Every row comes from one small tree of marks. The marks that hang from a mark follow it in brackets, in alphabetical order. Every link used is in the known rows. Which tree was each row made from?
In the rows, zero is written as 100.
Known rows
reni{gifi{mugi{tufe{zolad}}}}: |  80 | 116 |  81 |  94 | 137 |  97 | 108 | 106 |  87 | 125 | 108 |  87 |  93 |  99 |  75 | 108 | 117 |  99 |
mugi{totole tufe{tifed zolad{tomon}}}: |  69 | 133 |  88 |  86 | 141 | 112 | 112 |  96 | 101 | 126 | 121 |  90 |  72 | 111 |  85 | 112 |  89 |  99 |
totole{mugi{tufe{zolad{tomon}}}}: |  90 | 122 |  92 |  91 | 120 |  95 | 109 | 100 |  97 | 117 | 125 |  82 |  70 | 104 |  95 |  88 |  86 |  93 |
zolad{tomon tufe{mugi}}: |  87 | 129 | 100 |  85 | 105 |  92 | 108 | 104 |  99 | 101 | 106 | 112 |  87 |  96 |  98 |  90 | 105 | 115 |
tifed{tufe{mugi}}: | 100 | 100 |  96 | 115 |  99 |  73 | 129 |  80 | 102 |  95 | 107 |  99 | 104 |  97 |  96 |  97 |  92 | 105 |
tufe{mugi tifed zolad}: |  61 | 114 |  87 | 102 | 126 |  87 | 123 |  89 | 111 | 124 | 102 |  97 |  83 | 109 | 108 | 136 | 103 | 100 |
mugi{tufe{tifed zolad{tomon}}}: |  79 | 136 |  97 |  76 | 123 | 107 | 117 | 103 | 104 | 120 | 120 |  90 |  73 | 115 |  98 | 110 | 104 |  97 |
tomon{zolad{tufe{tifed}}}: |  75 | 139 | 107 |  78 | 122 |  80 | 107 |  98 | 103 |  99 | 108 | 103 | 106 | 105 |  98 | 111 | 112 |  90 |
mugi{tufe{zolad}}: |  92 | 127 |  85 |  91 | 116 | 106 | 111 | 101 | 100 | 122 | 117 |  88 |  78 | 100 |  96 | 106 | 103 |  97 |
gifi{vuzak}: |  90 |  97 | 111 | 107 | 112 | 113 |  96 |  97 |  89 |  96 | 100 | 100 | 110 | 118 |  99 | 104 |  97 |  87 |
mugi{totole tufe{tifed zolad}}: |  69 | 127 |  78 |  98 | 148 | 107 | 109 |  96 | 102 | 133 | 115 |  88 |  77 | 107 |  81 | 123 |  93 |  93 |
tufe{tifed}: |  89 | 105 | 101 |  97 | 113 |  97 | 102 | 102 | 105 | 104 |  98 | 100 |  99 | 110 |  99 | 115 | 105 |  94 |
tifed{tufe{mugi zolad}}: |  81 | 113 |  91 | 113 | 106 |  73 | 136 |  76 | 108 | 112 | 115 |  91 |  94 |  95 | 105 | 112 |  94 | 103 |
reni{gifi{mugi{tufe} vuzak}}: |  87 |  99 |  95 | 102 | 142 | 109 |  98 | 108 |  71 | 105 | 100 |  96 | 115 | 118 |  65 |  98 | 112 |  88 |
reni{gifi{mugi{totole tufe{tifed zolad}} vuzak}}: |  47 | 113 |  83 | 107 | 178 | 109 | 100 |  99 |  79 | 132 | 105 |  86 | 103 | 122 |  60 | 127 | 103 |  82 |
mugi{totole tufe}: |  99 | 110 |  81 | 103 | 128 | 111 | 100 |  98 |  92 | 110 | 110 |  96 |  87 | 100 |  73 |  95 |  87 | 100 |
totole{mugi}: | 100 |  90 |  98 | 113 | 110 |  84 |  93 |  99 |  98 | 101 | 102 |  91 |  98 | 100 |  96 |  93 |  86 |  91 |
lopigup{totole{mugi{tufe{tifed zolad{tomon}}}}}: |  71 | 134 |  83 | 114 | 144 |  98 |  93 | 104 |  96 | 122 | 132 |  80 |  75 | 120 |  99 | 108 |  73 |  76 |
gifi{mugi{totole tufe{tifed zolad{tomon}}} vuzak}: |  46 | 120 |  95 |  92 | 168 | 118 | 102 | 101 |  76 | 130 | 109 |  94 |  88 | 129 |  78 | 114 |  91 |  87 |
tufe{mugi{totole} tifed zolad}: |  51 | 111 |  78 | 113 | 145 |  91 | 117 |  82 | 107 | 130 | 101 |  96 |  81 | 105 |  94 | 137 |  88 | 103 |

Which tree is each row?
|  79 | 126 |  94 |  88 | 133 |  92 | 111 | 103 | 103 | 121 | 122 |  81 |  71 | 115 |  94 | 103 |  89 |  86 |
totole{mugi{tufe{tifed zolad{tomon}}}}
|  85 | 136 | 109 |  73 | 110 |  97 |  97 | 115 | 103 | 102 | 108 | 106 |  97 | 107 |  99 |  95 | 112 | 102 |
zolad{tomon tufe{tifed}}
|  88 | 115 |  82 |  99 | 140 | 107 | 102 | 101 |  97 | 114 | 107 |  95 |  87 | 110 |  73 | 109 |  91 |  95 |
mugi{totole tufe{tifed}}
|  91 | 132 |  95 |  80 | 111 | 111 | 115 | 100 |  99 | 115 | 123 |  90 |  72 | 104 |  98 |  97 | 100 | 102 |
mugi{tufe{zolad{tomon}}}
|  98 | 107 |  90 | 100 | 133 |  88 | 102 | 108 |  98 | 110 | 107 |  88 |  86 | 114 |  82 |  99 |  91 |  84 |
totole{mugi{tufe{tifed}}}
|  91 | 121 | 108 |  94 |  93 |  87 | 125 |  85 | 106 | 103 | 125 |  88 |  97 |  97 | 110 |  94 |  93 | 100 |
tifed{tufe{zolad{tomon}}}
|  76 | 131 |  96 |  89 | 115 |  74 | 118 |  87 |  99 |  98 | 107 | 107 |  98 |  94 |  98 | 104 | 104 | 104 |
tomon{zolad{tufe{mugi}}}
|  74 | 105 | 100 |  96 | 149 | 110 |  97 | 113 |  74 | 112 |  94 | 101 | 105 | 131 |  79 | 110 | 108 |  82 |
gifi{mugi{tufe{tifed}} vuzak}
|  79 | 120 |  84 |  99 | 139 |  87 | 108 | 103 | 104 | 127 | 116 |  80 |  76 | 112 |  91 | 112 |  94 |  82 |
totole{mugi{tufe{tifed zolad}}}
|  76 | 129 |  92 |  92 | 124 |  83 | 107 | 107 | 104 | 112 |  98 | 110 |  93 | 104 |  95 | 114 | 114 | 105 |
zolad{tufe{mugi tifed}}
|  75 | 133 | 101 |  81 | 117 |  88 | 111 | 106 | 103 | 105 | 103 | 112 |  89 | 108 |  98 | 103 | 109 | 110 |
zolad{tomon tufe{mugi tifed}}
|  70 | 115 |  91 | 111 | 117 |  81 | 133 |  68 | 104 | 112 | 121 |  92 |  88 |  94 |  95 | 103 |  75 | 111 |
tifed{tufe{mugi{totole} zolad{tomon}}}
|  71 | 122 | 106 |  84 | 113 | 101 | 110 |  98 | 109 | 116 | 113 |  93 |  85 | 112 | 111 | 118 | 102 |  97 |
tufe{tifed zolad{tomon}}
|  82 | 124 |  77 | 101 | 134 | 111 | 107 |  93 |  98 | 127 | 118 |  87 |  75 |  97 |  82 | 108 |  89 |  99 |
mugi{totole tufe{zolad}}
|  65 | 125 |  82 | 102 | 141 |  86 | 102 |  99 | 102 | 117 |  98 | 109 |  92 |  99 |  81 | 115 |  98 | 107 |
zolad{tufe{mugi{totole} tifed}}
|  55 | 133 |  89 |  95 | 145 |  75 | 114 |  82 | 102 | 109 | 105 | 107 |  97 | 102 |  83 | 119 |  94 | 100 |
tomon{zolad{tufe{mugi{totole} tifed}}}
|  62 | 112 |  87 | 104 | 125 |  99 | 117 |  80 | 102 | 120 | 111 |  98 |  74 |  98 |  98 | 114 |  80 | 113 |
tufe{mugi{totole} zolad{tomon}}
|  77 | 126 |  90 |  95 | 122 |  95 | 103 |  97 |  97 | 107 | 106 | 111 |  86 |  93 |  84 |  90 |  90 | 118 |
zolad{tomon tufe{mugi{totole}}}
|  72 | 116 |  95 |  95 | 108 |  95 | 122 |  86 | 105 | 114 | 110 |  99 |  76 | 102 | 111 | 111 |  95 | 112 |
tufe{mugi zolad{tomon}}
|  89 |  97 |  88 | 124 | 117 |  77 | 124 |  74 |  99 | 100 | 107 |  99 | 102 |  93 |  83 |  99 |  77 | 106 |
tifed{tufe{mugi{totole}}}
|  65 | 130 |  92 |  90 | 135 |  92 | 105 |  99 | 101 | 111 | 104 | 111 |  86 | 103 |  84 | 104 |  94 | 112 |
zolad{tomon tufe{mugi{totole} tifed}}
|  64 | 135 |  98 |  85 | 128 |  71 | 121 |  90 | 103 | 101 | 104 | 107 |  99 | 105 |  97 | 118 | 108 |  98 |
tomon{zolad{tufe{mugi tifed}}}
|  91 | 115 |  83 | 102 | 126 |  91 | 106 | 101 |  99 | 124 | 119 |  79 |  76 | 101 |  92 |  99 |  90 |  87 |
totole{mugi{tufe{zolad}}}
|  81 | 128 |  86 |  90 | 128 | 115 | 109 |  93 |  96 | 122 | 122 |  90 |  71 | 100 |  85 |  98 |  85 | 104 |
mugi{totole tufe{zolad{tomon}}}
|  56 | 124 | 104 |  82 | 151 | 115 | 107 | 107 |  78 | 124 | 107 |  94 |  90 | 133 |  91 | 114 | 106 |  85 |
gifi{mugi{tufe{tifed zolad{tomon}}} vuzak}
